Each row was made from one small tree. The marks that hang from a mark follow it in brackets, in alphabetical order. Every link used is in the known rows. Write each row's tree.
Known rows:
zudubom(dato zagug(sefina)): [74, 341, -265, -45, 86, -62, 355, 170, 56, -107, 346, 151, -268, -356, -93, -173, -140, -78, -377, -247, -71, 259, 91, -57]
sola(fuluv(dato(zagug) zudubom) sefina): [68, 285, -139, -30, -49, -204, 368, -121, -84, 137, -175, 64, 62, -538, -202, -259, 259, -76, -123, -502, -134, 78, 247, 11]
zagug(sefina zudubom): [-37, 236, 27, -105, -42, -163, 111, -54, 75, -184, 6, -102, -317, -296, -233, -241, -149, -102, -62, -458, 20, 212, 323, -215]
zudubom(dato(sola) zagug(fuluv sefina)): [-2, 270, -133, -19, -50, 39, 299, 290, 87, -14, 515, 106, -470, -442, -200, 95, -187, -79, -346, -111, -243, 248, 173, 25]
fuluv(dato(zagug) sefina zudubom): [-186, 234, -144, -21, -578, -30, 466, -380, -263, 104, 347, -131, -153, -371, -131, -210, 165, 41, 95, -718, -72, 60, 218, -234]
sola(sefina zagug): [238, 322, -199, -198, 377, -146, -195, -62, 20, 62, -86, 95, 61, -409, -200, -387, -183, 23, -322, -276, -176, 167, 239, 170]
fuluv(dato sefina zudubom(zagug)): [-80, 127, -165, 123, -262, 89, 445, -451, -288, 262, 567, -2, -171, -264, -62, -242, 203, -16, 63, -530, -48, -22, 164, -150]
sola(sefina(dato zudubom(zagug))): [-3, 204, 15, 6, 151, -81, -74, -366, -132, 21, 137, 635, 26, -583, 22, -79, -59, -125, -634, -202, -274, 218, 236, -174]
sefina(sola(zudubom)): [-268, -87, 212, -197, -46, 82, -110, -135, -183, 38, 76, -80, -248, 27, -235, 77, -53, 22, -387, -375, -177, 151, 237, -110]
dato(sola(fuluv zudubom) zagug(sefina)): [-406, 317, 142, -330, -199, -75, 216, 156, 70, -185, -29, -2, -239, -272, -418, -69, -53, 6, -216, -487, -363, 314, 272, 71]
zudubom(dato(sola) zagug(sefina)): [-99, 273, -162, -75, -70, 40, 354, 314, 94, -14, 394, 179, -366, -448, -139, -56, -44, -61, -397, -214, -261, 252, 153, 40]
fuluv(zudubom): [66, 46, -97, -25, -159, -102, 113, -215, -82, 212, 5, -307, -139, -222, -242, -228, 74, -70, -284, -405, -115, 141, 202, -385]
zagug(fuluv(sefina)): [64, 176, -78, -150, -97, 15, 19, -286, -57, -6, 406, -288, -246, -218, -147, -41, -177, 15, -157, -551, -118, 190, 282, 58]
dato(zagug(fuluv zudubom)): [-104, 285, 124, 32, -342, -296, 40, -112, -175, -228, -63, -77, -302, -183, -304, 114, -278, -142, -108, -247, 100, 116, 291, -221]
sefina(dato sola(zagug(fuluv) zudubom)): [-100, -31, 196, -117, -8, 1, -405, -342, -330, 270, 282, 371, -312, -143, -352, -35, -442, 81, -447, -75, -147, 150, 212, -184]
zudubom(dato(sola) zagug(fuluv)): [-37, 153, -100, 57, -77, 42, 181, 157, -97, 92, 430, 93, -369, -273, -169, 251, -125, -116, -467, -73, -186, 147, 145, 74]
sola(fuluv(zudubom) sefina zagug): [291, 233, -239, -136, 453, -264, -61, -66, -41, 371, -172, -44, 90, -371, -341, -632, 59, -40, -249, -284, -117, 142, 180, 127]
fuluv(dato(sola zagug) zudubom): [-267, 127, -3, 43, -639, 13, 405, -124, -185, 226, 135, -41, -221, -451, -259, -1, 188, -16, -32, -476, -295, 44, 264, -312]
dato(sola(fuluv sefina) zagug): [-123, 334, 37, -269, -50, -189, 80, 243, 115, -30, -229, 104, 14, -515, -237, -77, 145, -85, -388, -383, -412, 225, 355, 323]
fuluv(dato(sola(zagug zudubom)) sefina): [-357, 130, -23, -204, -44, 287, 79, -376, -320, 191, 502, 90, -229, -183, -247, -132, -94, 184, 80, -691, -214, 57, 206, 287]
sola(zagug zudubom): [-83, 180, -30, -182, 199, -19, -173, -253, -234, 20, 22, -20, -91, 21, -345, -227, -310, 83, -238, -337, -70, 163, 124, -29]
sefina(dato(zagug(fuluv(zudubom))) sola): [-107, -5, 179, 41, -691, -218, -17, -206, -236, 287, 179, 166, -326, -434, -277, 1, -94, -55, -439, -87, -193, 141, 297, -615]
zagug(fuluv(dato zudubom)): [140, 28, -97, 125, -146, 38, 254, -387, -157, 306, 282, -259, -281, -286, -233, -22, -26, -28, -20, -438, -50, 29, 215, -340]
sefina(sola): [-98, 7, 76, -139, -123, -32, -98, -54, -31, 160, 158, -69, -237, -165, -178, -29, -6, -23, -344, -332, -254, 137, 275, -56]
sola(zagug(zudubom)): [-21, 238, -50, -26, 106, -220, -145, -180, -203, 67, -27, 34, -174, -109, -323, -346, -264, -43, -63, -288, 111, 63, 212, -26]
sola(sefina zagug(zudubom)): [138, 285, -67, -77, 351, -254, -206, -81, -118, -24, -215, 138, -45, -332, -238, -406, -183, -77, -174, -271, 83, 88, 292, 120]

Which tree is each row?
[-215, 146, -112, -93, -19, 180, 198, -547, -202, 76, 606, -8, -145, -323, -21, -65, 32, 36, 48, -868, -187, 118, 209, 54] | fuluv(dato sefina(zudubom))
[76, 385, -255, -134, 436, -295, 105, 207, -23, 46, 108, 127, -271, -277, -358, -534, -254, -88, -105, -389, 201, 212, 96, 259] | sola(fuluv zagug(sefina zudubom(dato)))
[-444, 128, -13, 15, -169, 252, 291, -380, -263, 165, 788, 266, -235, -334, -24, 80, 130, 5, 43, -623, -379, 69, 214, 168] | fuluv(dato(sola) sefina(zudubom(zagug)))
[-44, 243, 77, -63, 73, 5, 120, -135, -41, -214, 279, 4, -330, -94, -282, 22, -343, -13, -221, -173, -117, 247, 191, -202] | sola(zudubom(zagug(fuluv sefina)))
[-122, 81, 68, -190, -148, -31, -54, -147, 41, 305, 76, 255, -146, -417, -221, -78, 38, -97, -549, -405, -388, 196, 312, 69] | sefina(dato(sola(fuluv)))
[-20, 257, -230, -154, 204, -15, 215, 29, 48, -113, 365, 1, -272, -434, -116, -128, -163, -47, -344, -570, -148, 365, 100, -118] | zagug(sefina(zudubom(dato)))
[-382, 242, 71, -131, -289, -1, 280, -80, -76, -40, 442, 265, -297, -471, -178, -3, -75, 54, 63, -538, -365, 206, 261, -176] | fuluv(dato(zagug(sefina(sola zudubom))))
[-351, 282, -69, -155, -72, -118, 201, 196, -128, 30, 176, 119, -165, -350, -250, 92, 38, -119, -429, -481, -303, 281, 90, 208] | sefina(zudubom(dato(sola(fuluv) zagug)))
[-262, 19, 259, 20, -265, 126, -63, -309, -245, 81, 284, 415, -338, -215, -234, 272, -220, -56, -580, -58, -285, 158, 252, -242] | sefina(dato(sola(zudubom(zagug(fuluv)))))
[28, 220, -8, 35, -435, -235, 183, -124, -149, 44, 31, -279, -222, -275, -331, -35, -118, -67, -198, -236, -95, 165, 210, -471] | dato(zagug(fuluv(zudubom)))
[-69, 46, 17, -7, -158, 178, 152, -170, -30, 199, 365, -73, -349, -364, -212, 242, -74, -2, -70, -439, -326, 71, 312, 38] | zagug(fuluv(dato(sola)))
[-117, 246, 134, -198, -207, -103, -47, -258, -159, -273, -286, 430, 17, -481, -104, -10, -130, -47, -671, -345, -164, 266, 302, -232] | sola(sefina(dato(zagug)) zudubom)
[79, 185, -160, -105, 333, -5, -89, -96, -295, 29, 235, -25, -256, -32, -334, -28, -458, 40, -367, -242, 109, 200, 14, 73] | sola(zagug(fuluv) zudubom(dato))
[99, 311, -246, -188, 131, -12, 73, 291, 82, 127, 437, 3, -427, -476, -343, -165, -387, 53, -206, -217, -214, 285, 160, 156] | zudubom(dato(sola(zagug(fuluv sefina))))
[-88, 367, -114, -181, -356, -73, 315, 379, 112, -176, 303, -4, -453, -566, -257, 129, -233, -35, -301, -288, -259, 334, 226, -44] | zudubom(dato(sola zagug(fuluv sefina)))
[-17, 320, -118, -176, 111, -98, -154, -328, -24, 120, 338, 450, -159, -551, -244, -441, -395, 64, -276, -382, -285, 329, 182, -281] | sola(zagug(sefina(dato zudubom)))
[-203, 47, 127, -68, -515, -286, 45, -133, -193, 381, 21, 273, -156, -383, -302, -237, 136, -105, -482, -241, -229, 151, 244, -351] | sefina(dato(zagug) sola(fuluv(zudubom)))
[57, 323, 3, -176, -282, -211, -24, -160, -17, -148, -217, 428, 34, -675, -50, -90, -84, -70, -620, -318, -233, 238, 343, -189] | sola(sefina(dato(zagug)))
[-413, 284, 158, -283, -411, 1, 214, 98, 28, -281, 24, -16, -308, -316, -327, 28, -130, 38, -236, -445, -364, 321, 293, -176] | dato(sola(zudubom) zagug(sefina))
[331, 286, -205, -50, 412, -9, -53, -234, -71, 144, 184, 140, -79, -464, -199, -179, -270, 61, -36, -296, -123, 71, 262, 225] | sola(sefina zagug(fuluv(dato)))
[60, 266, -207, -27, 152, -147, -17, -119, -316, 21, 458, -40, -352, -188, -236, -241, -349, -31, -63, -409, 315, 101, 128, 225] | sola(zagug(fuluv(sefina) zudubom(dato)))
[-112, 43, -29, 102, -222, 38, 411, -92, -106, 328, 489, 146, -360, -363, -179, -250, 142, 0, 15, -253, -216, 43, 222, -329] | fuluv(dato zudubom(zagug(sefina(sola))))
[-231, 76, -96, -95, 30, 93, 103, 30, -106, 100, 328, 6, -260, -354, -130, 153, -3, -93, -471, -501, -292, 256, 126, 18] | sefina(zudubom(dato(sola)))
[-71, 232, -89, -223, 182, -91, -109, 41, -15, 357, 103, 27, -110, -205, -416, -316, -93, 22, -194, -313, -349, 145, 198, 359] | dato(sola(fuluv zagug))
[260, 261, -189, -69, 60, -168, 43, -105, 13, 245, 260, -232, -303, -357, -438, -476, -319, 65, 26, -206, -113, 214, 169, -351] | sola(zagug(fuluv(zudubom) sefina))
